What can hang from each mark:
nudidon: ribi
vepon: piza
selu: ribi
neru: soku
piza: teso vepon
munogug: lodu
leren: lodu
ribi: munogug pivipi
soku: neru pivipi
teso: piza ribi
lodu: fonu munogug
pivipi: soku

Each row was made from one small tree. Brackets hold a mark, then the marks that hang from it, in alphabetical order. Every link used is in the known rows. Write each row's tree.
Known rows:
{vepon {piza {teso {ribi {munogug {lodu fonu}} pivipi}}}}: [ 0.15  0.12  0.16  0.17  0.11  0.02  0.22  0.06 -0.50 -0.14 -0.02  0.16
 -0.01  0.06  0.17  0.14 -0.21 -0.05  0.21  0.05  0.07]
{selu {ribi munogug {pivipi soku}}}: [-0.06  0.11  0.04  0.10 -0.14 -0.79  0.07  0.12 -0.09 -0.08 -0.05  0.11
  0.05 -0.02  0.01  0.15 -0.09 -0.08  0.04 -0.03  0.35]
{neru soku}: [-0.16 -0.01  0.15  0.06 -0.08 -0.11 -0.01  0.03  0.07 -0.02 -0.03 -0.05
  0.07 -0.01  0.00  0.02 -0.04  0.02  0.05  0.03 -0.19]
{nudidon {ribi munogug {pivipi soku}}}: [ 0.07  0.09  0.15  0.18 -0.11 -0.49  0.12  0.13 -0.06 -0.04 -0.13  0.04
  0.06  0.10 -0.01  0.05 -0.20 -0.06 -0.10  0.00  0.11]
{teso piza {ribi pivipi}}: [ 0.13  0.03 -0.09  0.16 -0.08  0.11  0.04  0.10 -0.01 -0.19 -0.06  0.13
 -0.08 -0.05 -0.06  0.07 -0.07 -0.05  0.04 -0.08  0.04]
{leren {lodu fonu munogug}}: [-0.11 -0.04  0.17  0.02  0.01 -0.01  0.08  0.00 -0.27 -0.04  0.04  0.04
 -0.09  0.16  0.24 -0.07 -0.20 -0.03  0.16  0.04  0.16]
{vepon {piza {teso {ribi {munogug lodu}}}}}: [ 0.31 -0.02  0.09  0.25  0.02  0.29  0.06  0.07 -0.30 -0.13  0.15  0.04
 -0.02  0.03  0.11  0.05 -0.02  0.00  0.17 -0.01  0.08]
{selu {ribi {munogug {lodu fonu}} {pivipi soku}}}: [-0.08  0.11  0.10  0.01 -0.07 -0.89  0.26  0.11 -0.42 -0.07 -0.03  0.14
  0.01  0.11  0.15  0.17 -0.26 -0.05  0.34  0.05  0.35]
{teso {piza vepon} {ribi {munogug lodu} {pivipi {soku neru}}}}: [ 0.10  0.04 -0.01  0.08 -0.04 -0.48  0.11  0.24 -0.21 -0.27  0.05  0.08
  0.01  0.01 -0.04  0.26 -0.11  0.06  0.17  0.01 -0.04]
{lodu fonu munogug}: [-0.05 -0.03  0.08  0.00 -0.01 -0.23  0.13  0.01 -0.22 -0.03 -0.07 -0.01
 -0.03  0.11  0.19 -0.04 -0.23 -0.05  0.06  0.01 -0.03]
{pivipi {soku neru}}: [-0.04 -0.01  0.02 -0.04  0.05 -0.37  0.03  0.05  0.01 -0.14  0.02  0.04
  0.02 -0.06 -0.04  0.17  0.10  0.06 -0.06  0.06 -0.12]
{piza {teso {ribi {munogug lodu} pivipi}}}: [ 0.12  0.10  0.15  0.19  0.04 -0.19  0.19  0.07 -0.28 -0.12  0.10  0.04
 -0.02  0.08  0.02  0.13 -0.22 -0.03  0.18 -0.06  0.14]
{ribi munogug pivipi}: [-0.04  0.11  0.13  0.11 -0.04 -0.23  0.10  0.05 -0.11 -0.02 -0.04  0.07
  0.03 -0.05  0.03 -0.01 -0.17 -0.03 -0.08  0.00  0.18]
{nudidon {ribi {pivipi {soku neru}}}}: [ 0.10  0.03  0.07  0.09  0.09 -0.31  0.04  0.10 -0.03 -0.16 -0.11  0.03
  0.04 -0.06 -0.09  0.21 -0.06 -0.03 -0.17  0.02 -0.11]
{neru {soku pivipi}}: [-0.10 -0.02  0.14  0.10 -0.15 -0.48 -0.08  0.03  0.07 -0.01  0.02  0.03
  0.17 -0.14 -0.03  0.03 -0.12  0.01  0.14  0.04 -0.09]
{selu {ribi munogug {pivipi {soku neru}}}}: [ 0.01  0.07  0.02  0.07  0.00 -0.73  0.02  0.14 -0.14 -0.19  0.00  0.10
  0.06 -0.19 -0.02  0.24  0.00 -0.03 -0.05  0.01  0.19]
{ribi {munogug {lodu fonu}} {pivipi {soku neru}}}: [-0.11  0.11  0.22 -0.01  0.10 -0.73  0.33  0.11 -0.44 -0.15 -0.04  0.14
  0.02  0.03  0.13  0.21 -0.22  0.06  0.13  0.14  0.05]
{vepon piza}: [ 0.14 -0.01 -0.01  0.10  0.01  0.32 -0.04  0.00 -0.04 -0.03 -0.02  0.04
  0.00 -0.08  0.06 -0.01  0.09  0.00 -0.07  0.05  0.05]
{vepon {piza teso}}: [ 0.09  0.04  0.02  0.06  0.14  0.30 -0.04 -0.04 -0.07 -0.05  0.02  0.02
 -0.03  0.00  0.00  0.06  0.14 -0.02 -0.01  0.06 -0.05]
{munogug {lodu fonu}}: [-0.02  0.00  0.07 -0.09  0.06 -0.10  0.19  0.01 -0.33  0.01  0.00  0.03
 -0.05  0.14  0.14  0.04 -0.17  0.03  0.26  0.08  0.01]
{piza {teso {ribi {munogug lodu} {pivipi soku}}} vepon}: [-0.08  0.16  0.13  0.09  0.00 -0.77  0.16  0.12 -0.18 -0.08  0.06  0.01
  0.06  0.22 -0.06  0.29 -0.21 -0.02  0.29  0.00  0.02]

Write each row's tree:
[ 0.15  0.04 -0.01  0.14 -0.08 -0.08  0.07  0.19 -0.18 -0.13  0.04  0.04
 -0.01  0.07 -0.01  0.09 -0.21  0.01  0.23 -0.05  0.10]  {teso {piza vepon} {ribi {munogug lodu} pivipi}}
[ 0.12 -0.06 -0.20 -0.01 -0.09  0.17 -0.12  0.11  0.07 -0.09 -0.01  0.00
  0.00  0.04 -0.08  0.10  0.03 -0.02  0.14 -0.06 -0.21]  {teso {piza vepon} ribi}
[-0.17  0.18  0.16 -0.04  0.03 -0.86  0.25  0.10 -0.35 -0.05 -0.04  0.08
  0.07  0.27  0.05  0.32 -0.30 -0.04  0.39  0.06 -0.09]  {piza {teso {ribi {munogug {lodu fonu}} {pivipi soku}}} vepon}
[ 0.08  0.07 -0.06  0.10 -0.12 -0.08 -0.02  0.16 -0.03 -0.11 -0.07  0.05
  0.04 -0.02 -0.05  0.10 -0.12 -0.04  0.07 -0.06 -0.02]  {teso {piza vepon} {ribi munogug pivipi}}
[ 0.01  0.03 -0.07 -0.06  0.08 -0.06 -0.14  0.02  0.02 -0.01  0.04 -0.08
  0.06  0.08 -0.11  0.22  0.02 -0.06  0.16 -0.04 -0.30]  {piza {teso ribi} vepon}
[ 0.13 -0.04 -0.13  0.05 -0.16  0.09 -0.08  0.17  0.02 -0.08  0.02 -0.01
  0.03  0.01 -0.01  0.02 -0.01 -0.01  0.13 -0.06 -0.15]  {teso {piza vepon} {ribi munogug}}
[-0.09  0.14  0.08  0.01  0.10 -0.70  0.01  0.12 -0.09 -0.17  0.00  0.03
  0.11 -0.02 -0.11  0.40 -0.05 -0.02  0.04  0.01 -0.25]  {piza {teso {ribi munogug {pivipi {soku neru}}}} vepon}
[ 0.03  0.05  0.00 -0.01  0.03 -0.08 -0.10  0.06 -0.04  0.00  0.05 -0.07
  0.09  0.05 -0.05  0.16 -0.03 -0.05  0.13 -0.05 -0.25]  {piza {teso {ribi munogug}} vepon}
[ 0.12  0.03  0.04  0.04  0.04 -0.16  0.00  0.10 -0.20 -0.02  0.15 -0.08
  0.04  0.16 -0.01  0.15 -0.10 -0.01  0.29 -0.04 -0.12]  {piza {teso {ribi {munogug lodu}}} vepon}
[ 0.22 -0.07 -0.08  0.17 -0.17  0.19  0.01  0.15 -0.03 -0.15  0.04  0.08
 -0.03 -0.04  0.03 -0.06  0.01 -0.01  0.06 -0.08 -0.04]  {teso piza {ribi munogug}}
[ 0.14  0.03 -0.03  0.21 -0.14  0.04  0.09  0.15 -0.07 -0.18 -0.03  0.15
 -0.04 -0.07  0.01  0.00 -0.12 -0.04  0.02 -0.09  0.11]  {teso piza {ribi munogug pivipi}}
[ 0.04  0.06 -0.14  0.03 -0.05 -0.02 -0.05  0.11  0.03 -0.12 -0.09  0.05
 -0.01 -0.01 -0.11  0.16 -0.06 -0.05  0.11 -0.06 -0.09]  {teso {piza vepon} {ribi pivipi}}
[-0.04  0.16  0.06  0.05  0.06 -0.30 -0.03  0.07 -0.08 -0.03 -0.01 -0.01
  0.09  0.04 -0.09  0.21 -0.14 -0.08  0.08 -0.05 -0.13]  {piza {teso {ribi munogug pivipi}} vepon}
[ 0.14  0.10  0.02  0.21  0.09  0.23  0.00  0.00 -0.11 -0.15 -0.05  0.12
 -0.01 -0.06 -0.04  0.18  0.02 -0.08 -0.01 -0.03  0.03]  {vepon {piza {teso {ribi pivipi}}}}
[-0.15  0.19  0.08  0.05 -0.03 -0.79  0.05  0.09 -0.03 -0.07 -0.04  0.03
  0.10  0.14 -0.10  0.30 -0.13 -0.07  0.14 -0.01 -0.08]  {piza {teso {ribi munogug {pivipi soku}}} vepon}
[ 0.12  0.11  0.11  0.23  0.09 -0.26  0.06  0.10 -0.17 -0.28  0.00  0.16
  0.05 -0.15 -0.01  0.29  0.06 -0.01 -0.10  0.03 -0.05]  {vepon {piza {teso {ribi munogug {pivipi {soku neru}}}}}}
[-0.12  0.14  0.07  0.10  0.00 -0.57  0.13  0.02 -0.01 -0.14 -0.05  0.13
  0.00  0.11 -0.11  0.26 -0.06 -0.06  0.11 -0.04 -0.03]  {piza {teso {ribi {pivipi soku}}}}
[-0.06  0.15  0.12 -0.02  0.12 -0.38  0.16  0.08 -0.41 -0.02  0.00  0.03
  0.06  0.18  0.07  0.25 -0.32 -0.05  0.34  0.02 -0.11]  {piza {teso {ribi {munogug {lodu fonu}} pivipi}} vepon}
[ 0.02  0.04  0.06 -0.09  0.09 -0.23  0.09  0.07 -0.36  0.01  0.06 -0.03
  0.06  0.20  0.09  0.18 -0.20 -0.02  0.39  0.03 -0.24]  {piza {teso {ribi {munogug {lodu fonu}}}} vepon}
[ 0.09  0.02  0.00  0.16 -0.09 -0.36  0.12  0.20 -0.06 -0.32 -0.01  0.18
 -0.02 -0.11 -0.03  0.18 -0.01  0.01 -0.04 -0.03 -0.02]  {teso piza {ribi munogug {pivipi {soku neru}}}}
[-0.18  0.15  0.23  0.04 -0.05 -0.82  0.38  0.08 -0.37 -0.05 -0.07  0.15
  0.01  0.21  0.15  0.10 -0.33  0.01  0.23  0.11  0.22]  {ribi {munogug {lodu fonu}} {pivipi soku}}
[-0.10  0.15  0.21  0.07  0.01 -0.73  0.36  0.08 -0.41 -0.13 -0.02  0.17
  0.01  0.24  0.11  0.24 -0.28 -0.03  0.34  0.03  0.05]  {piza {teso {ribi {munogug {lodu fonu}} {pivipi soku}}}}
